Each row was made from one small tree. The marks that hang from a mark follow it in brackets, in alphabetical order. Every link used is in the known rows. Write each row's tree.
In the rows, 128 means zero.
Known rows
zurileg{morefip pemus}: [114  98 128 121 163  97 116 155  92 128 131 133 144 135 117 133 110 168
 121 136 139 101 140 120 134 126  83 140 114 132 132]
nezod{lomuma{nutez} pemus{dupi zurileg{morefip}}}: [115  90  93 122 158 105 128 160 122 123 148 148 144 196 111 124  64 165
 114 148 110 102 134 130 138 131  78 144 108 140 139]
pemus{dupi nezod sekuv{fulu{dilot}} zurileg}: [ 96  81 131 133 165 131 138 157 120 127 173  90 160 228 128 150  87 133
 138 146 114 109 155 134  87 103  42 142  95  99 145]
fulu{dilot tesum}: [123 117 127 109 157 125 111 154 123 116 115 142 104 165 114 106 116 140
 124 139 133 112 145 128 120 107  79 103 125 126 143]
nezod{lomuma{nutez} pemus{dupi petab zurileg}}: [107  94  94 132 153  97 125 153 135 133 133 130 171 205 111 130  60 161
 125 150 102 105 138 134 126 114  79 120 110 146 137]
nezod{pemus{dupi petab sekuv}}: [ 98 105 123 131 159 108 131 152 107 135 111 125 154 214 121 135  81 166
 123 153 110 106 145 127 123 126  75 107 112 131 142]
morefip{zurileg{pemus{dupi sekuv{fulu{tesum}}}}}: [ 97 100 126 126 171 141 123 144 125 127 139  87 128 218 124 131 101 134
 114 151 112 101 158 127 108  82  39 128 102 122 158]
zurileg{morefip}: [119 105 133 120 150 104 120 156  99 127 122 148 142 138 118 131 110 172
 123 136 135 106 139 125 131 138 106 121 124 135 134]
petab{pemus{nezod sekuv zurileg{morefip}}}: [ 90  67 130 127 170 116 136 157 115 137 181 134 184 170 119 153  89 189
 132 141 129  99 150 134 132 142  76 164 115 135 131]
nezod{pemus}: [111 113 117 120 152 106 115 152 108 120 123 152 128 163 113 126 115 161
 122 137 127 110 136 128 143 134 118 106 127 141 138]
pemus{dupi nezod petab zurileg}: [100  89 145 145 143 106 149 154 112 147 133 101 197 188 116 169  92 154
 142 138 121 105 148 129 105 110  73 125 106 108 130]
tesum{fulu{sekuv{pemus{zurileg}}}}: [101 102 133 114 154 121 128 150 104 120 147 112 153 148 124 100 110 121
 126 136 126 114 148 148 107 123  92 119 108 143 148]
pemus{dupi sekuv{fulu{dilot}} zurileg}: [105  82 119 125 163 128 121 150 116 121 161  91 145 228 128 119  80 136
 127 153 105 108 153 135  88 115  49 128 102 112 148]
morefip{zurileg{pemus{dupi petab sekuv}}}: [ 94  96 133 143 161 113 123 143 102 155 113  81 185 190 121 143  89 158
 128 154 107 100 149 128 113 114  63 104 105 128 149]
sekuv{fulu{dilot tesum} pemus{dupi petab zurileg}}: [ 97  84 115 112 178 132 114 149 126 121 162  98 119 242 120 109  81 124
 120 152 104 106 165 120  82  65   4 116 100 123 148]
zurileg{pemus{nezod sekuv}}: [ 94  91 137 137 161  97 134 153 109 136 144 102 177 165 124 168 117 167
 140 135 144 108 148 131 130 111  81 150 106 117 135]
nezod{lomuma pemus}: [114 112  99 119 154 107 112 155 126 116 117 157 120 175 109 126  92 163
 122 142 128 111 131 134 152 126 128 122 122 155 138]
nezod{pemus{dupi petab zurileg}}: [101  94 120 132 152 108 131 150 105 136 125 121 163 205 114 133  77 159
 125 149 102 101 145 124 119 124  75 107 115 130 136]
nezod{lomuma{nutez} pemus}: [118 113  90 120 152  93 107 155 137 116 133 160 129 161 109 120  99 162
 121 138 123 114 130 137 149 128 123 126 124 158 140]
nutez{lomuma}: [125 101 121 123 145  91 124 150 125 121 120 139 119 144 110 141 105 145
 133 134 133 113 134 140 118 139 125 129 120 133 131]
fulu{sekuv{pemus{nezod zurileg{morefip}}} tesum}: [ 95  85 138 112 168 138 151 156 114 126 173 123 137 181 122 138 109 130
 126 136 133 110 154 121 122  80  55 148 107 131 143]
sekuv{pemus}: [106  96 120 123 152  98 107 151 113 120 142 123 132 158 119 126 125 147
 127 135 132 114 145 128 131 111 106 120 113 135 139]
sekuv{fulu{dilot tesum} pemus{dupi nezod{lomuma}}}: [106 102 114 114 181 138 124 166 142 110 156 122  84 247 112 133  95 104
 128 141 126 116 153 129 110  56  36 152  92 118 149]
dilot{fulu}: [132 109 127 137 131 101 123 153 100 117 128 137 145 131 107 134 132 159
 126 135 123 112 137 143 114 128 122 114 129 125 144]
tesum{fulu{dilot sekuv{pemus{nezod}}}}: [103 126 146 112 173 133 128 162 100 121 135 131 129 147 120 110 131  98
 138 129 139 123 144 146 104 106  81 118 104 130 152]
morefip{zurileg{pemus}}: [108 103 127 134 155 109 107 143 106 137 129 109 154 138 113 134 121 150
 128 139 124 104 140 128 131 124 106 108 119 138 146]
pemus{petab sekuv{fulu{dilot tesum}} zurileg}: [ 91  82 118 109 171 134 115 143 139 128 157 102 150 215 129 116  72 168
 124 157 112 103 165 131  79  93  24 111 115 139 142]

Which tree is each row?
[ 95  75 103 133 152  91 122 154 145 129 185 111 175 173 115 156  99 153
 139 134 126 113 145 139 128 100  88 154 101 137 135] | sekuv{pemus{nezod{lomuma{nutez}} zurileg}}
[ 88  79 146 147 147 109 155 151 117 153 138  87 209 209 123 172  78 164
 143 147 120 103 154 133 101 118  60 131 102 109 133] | pemus{dupi nezod petab sekuv zurileg}
[ 87  87 142 132 181 109 144 158  99 145 149  97 175 202 127 172  83 165
 131 145 128  98 158 119  99  88  20 158  94 114 134] | zurileg{morefip pemus{dupi nezod petab sekuv{fulu}}}
[100  90 114 131 165 109 124 160 145 128 150 145 153 174 111 149  94 165
 137 139 137 110 142 149 151 129 115 162 114 145 135] | petab{pemus{nezod{lomuma} sekuv}}
[102 103 128 124 161 133 147 160 150 119 136 112 125 244 121 157  84 139
 126 145 133 110 154 140 116  76  60 163  98 118 144] | pemus{dupi nezod{lomuma} sekuv{fulu{tesum}}}
[102 105 116 122 165 122 125 154 113 114 141 124 120 227 125 128  94 148
 114 149 111 111 147 130 117 115  77 125 108 125 147] | nezod{pemus{dupi sekuv{fulu}}}
[112 112 127 109 159 130 122 149 119 112 135 126  96 175 122 104 135 107
 116 136 132 121 149 128 133  82  90 120 118 142 153] | fulu{sekuv{pemus} tesum}
[ 92  74 132 138 158 112 155 160 122 154 138 107 206 217 120 171  44 185
 139 153 119  97 148 132 113 117  52 155  96 126 130] | pemus{dupi nezod{lomuma} petab sekuv zurileg{morefip}}
[100  77 130 126 167 114 130 160 112 132 175 149 167 146 109 148 100 174
 132 133 133  99 145 130 134 140  88 155 120 133 127] | petab{pemus{nezod zurileg{morefip}}}
[ 87  71 117 115 171 106 110 148 111 132 183 112 165 179 126 131  78 180
 120 148 113 100 160 119  96 100  44 128 109 148 133] | sekuv{fulu pemus{petab zurileg{morefip}}}
[105  79 102 132 157  97 119 157 151 127 178 144 170 151 106 145  97 159
 137 131 128 109 140 147 143 123 107 163 117 146 132] | petab{pemus{nezod{lomuma{nutez}} zurileg}}
[107 104 120 105 171 137 111 149 133 111 143 123 110 203 128 110 102 147
 120 148 126 112 158 132 101  97  51 121 117 132 149] | pemus{sekuv{fulu{dilot tesum}}}
[102 101 125 110 157 127 121 147 139 115 141 119 127 195 128 127 107 161
 117 145 132 110 158 134 109  97  70 129 120 135 144] | pemus{sekuv{fulu{tesum}}}
[105  98 110 102 187 140  98 151 140 107 162 143  95 196 121  94 107 144
 117 148 125 111 158 137 116 105  54 133 121 144 151] | petab{pemus{sekuv{fulu{dilot tesum}}}}
[104  94 134 119 172 152 147 158 115 120 160 102 113 225 119 121 111  79
 131 138 117 118 151 125 109  70  38 133  95 106 156] | fulu{dilot sekuv{pemus{dupi nezod zurileg}} tesum}
[101  83 130 124 164 119 137 151  92 138 147 106 152 193 123 118  83 126
 120 147 109 109 148 120 111 101  58 124 101 133 146] | fulu{sekuv{pemus{dupi petab zurileg{morefip}}}}
[ 93  84 103 130 159 112 133 151 128 138 128 114 171 239 118 136  40 177
 126 161 102 102 145 135 123 125  72 126 104 143 138] | nezod{lomuma pemus{dupi petab sekuv zurileg}}
[ 83  74 144 132 157 108 147 152 112 155 155 110 218 173 126 173  72 204
 141 147 129  96 155 127 104 125  59 138 111 132 125] | pemus{nezod petab sekuv zurileg{morefip}}
[ 91  71 126 134 170 125 138 155 130 126 190 105 163 213 121 153  92 145
 129 142 116 106 156 139 114 113  63 164 103 115 140] | petab{pemus{dupi nezod sekuv{fulu} zurileg}}
[ 97  77 144 137 153 118 157 160 105 142 151 106 190 203 125 170  80 169
 134 144 125  99 148 128 114 130  59 154  99 102 133] | pemus{dupi nezod sekuv zurileg{morefip}}
[137 123 132 122 138 132 139 151 106 109 121 143 110 147 110 113 139 124
 116 134 124 120 142 141 116 101 110 111 132 132 158] | dilot{fulu{sekuv tesum}}
[102 104 122 150 160 102 126 154 131 156 125 101 187 172 107 165  90 141
 139 139 118 106 140 132 123  95  75 130 101 132 145] | morefip{zurileg{pemus{dupi nezod{lomuma{nutez}} petab}}}
[113 109 144 145 148 117 154 159  88 132 142 108 149 181 110 151 128 106
 133 135 111 121 144 136 101  81  82 122 106 114 155] | dilot{fulu{sekuv{pemus{dupi nezod petab}}}}
[102  93 125 142 161 100 142 161 121 136 128  98 159 209 117 168  88 144
 137 141 134 107 143 137 136 101  76 170  90 113 138] | zurileg{pemus{dupi nezod{lomuma} sekuv}}
[ 83  77 141 139 148 103 143 148 122 151 149  96 219 180 125 173  84 185
 145 144 127 103 156 135 103 119  73 127 113 128 129] | pemus{nezod petab sekuv zurileg}
[ 97 105 147 149 160 111 136 151 101 158 118  92 182 170 110 169 106 138
 139 137 121 102 145 122 115 101  71 114 105 116 143] | morefip{zurileg{pemus{dupi nezod petab}}}
[ 88  72 125 118 164 111 125 145 115 140 166 106 192 185 132 140  63 199
 123 154 115  99 159 127  92 122  51 130 115 147 132] | pemus{petab sekuv{fulu} zurileg{morefip}}
[ 97  90 121 135 162 100 130 155 128 135 139 108 170 180 118 168  95 167
 141 139 143 108 143 138 138 105  91 164 100 132 134] | zurileg{pemus{nezod{lomuma} sekuv}}
[103 100 129 133 154  97 119 153 106 134 122 107 145 191 116 129 104 137
 127 143 117 111 148 124 120 101  77 112 105 124 139] | sekuv{pemus{dupi petab}}
[ 79  79 138 122 161 128 145 146 144 138 165  98 186 212 128 168  81 180
 134 147 128 100 170 131  87  83  33 136 113 132 134] | pemus{nezod petab sekuv{fulu{tesum}} zurileg}
[102  90 114 130 174 122 129 163 145 121 161 127 135 220 115 149  87 140
 129 142 125 112 147 146 130 105  86 176 100 131 142] | petab{pemus{dupi nezod{lomuma} sekuv{fulu}}}
[102  75 120 137 154 105 150 162 134 140 162 113 194 201 121 165  65 171
 133 145 123 103 143 138 121 121  63 169  95 119 135] | pemus{dupi nezod{lomuma{nutez}} sekuv zurileg{morefip}}
[102  83  98 129 156 117 133 154 130 125 137 119 151 241 117 130  56 163
 121 156 105 103 140 138 134 129  86 139 102 135 141] | nezod{lomuma pemus{dupi sekuv zurileg}}
[100 106 116 128 161  99 127 154 133 134 150 121 162 156 118 143 109 120
 140 133 129 125 141 137 129  79 102 133 107 155 146] | fulu{sekuv{pemus{nezod{lomuma{nutez}} petab}}}
[109 101 120 142 146  97 140 161 141 133 131 115 173 194 118 163  95 147
 137 139 132 115 139 145 130 113  92 152 101 115 140] | pemus{dupi nezod{lomuma{nutez}} sekuv}
[108  91  96 125 162 100 127 157 122 136 138 145 167 200 112 129  48 178
 119 151 104  99 137 127 127 126  64 130 109 148 134] | nezod{lomuma{nutez} pemus{dupi petab zurileg{morefip}}}
[116 110 137 125 151 134 149 156 110 113 155 131 116 167 110 141 148 111
 125 129 129 121 149 137 114  73  85 136 116 124 158] | dilot{fulu{sekuv{pemus{nezod}} tesum}}
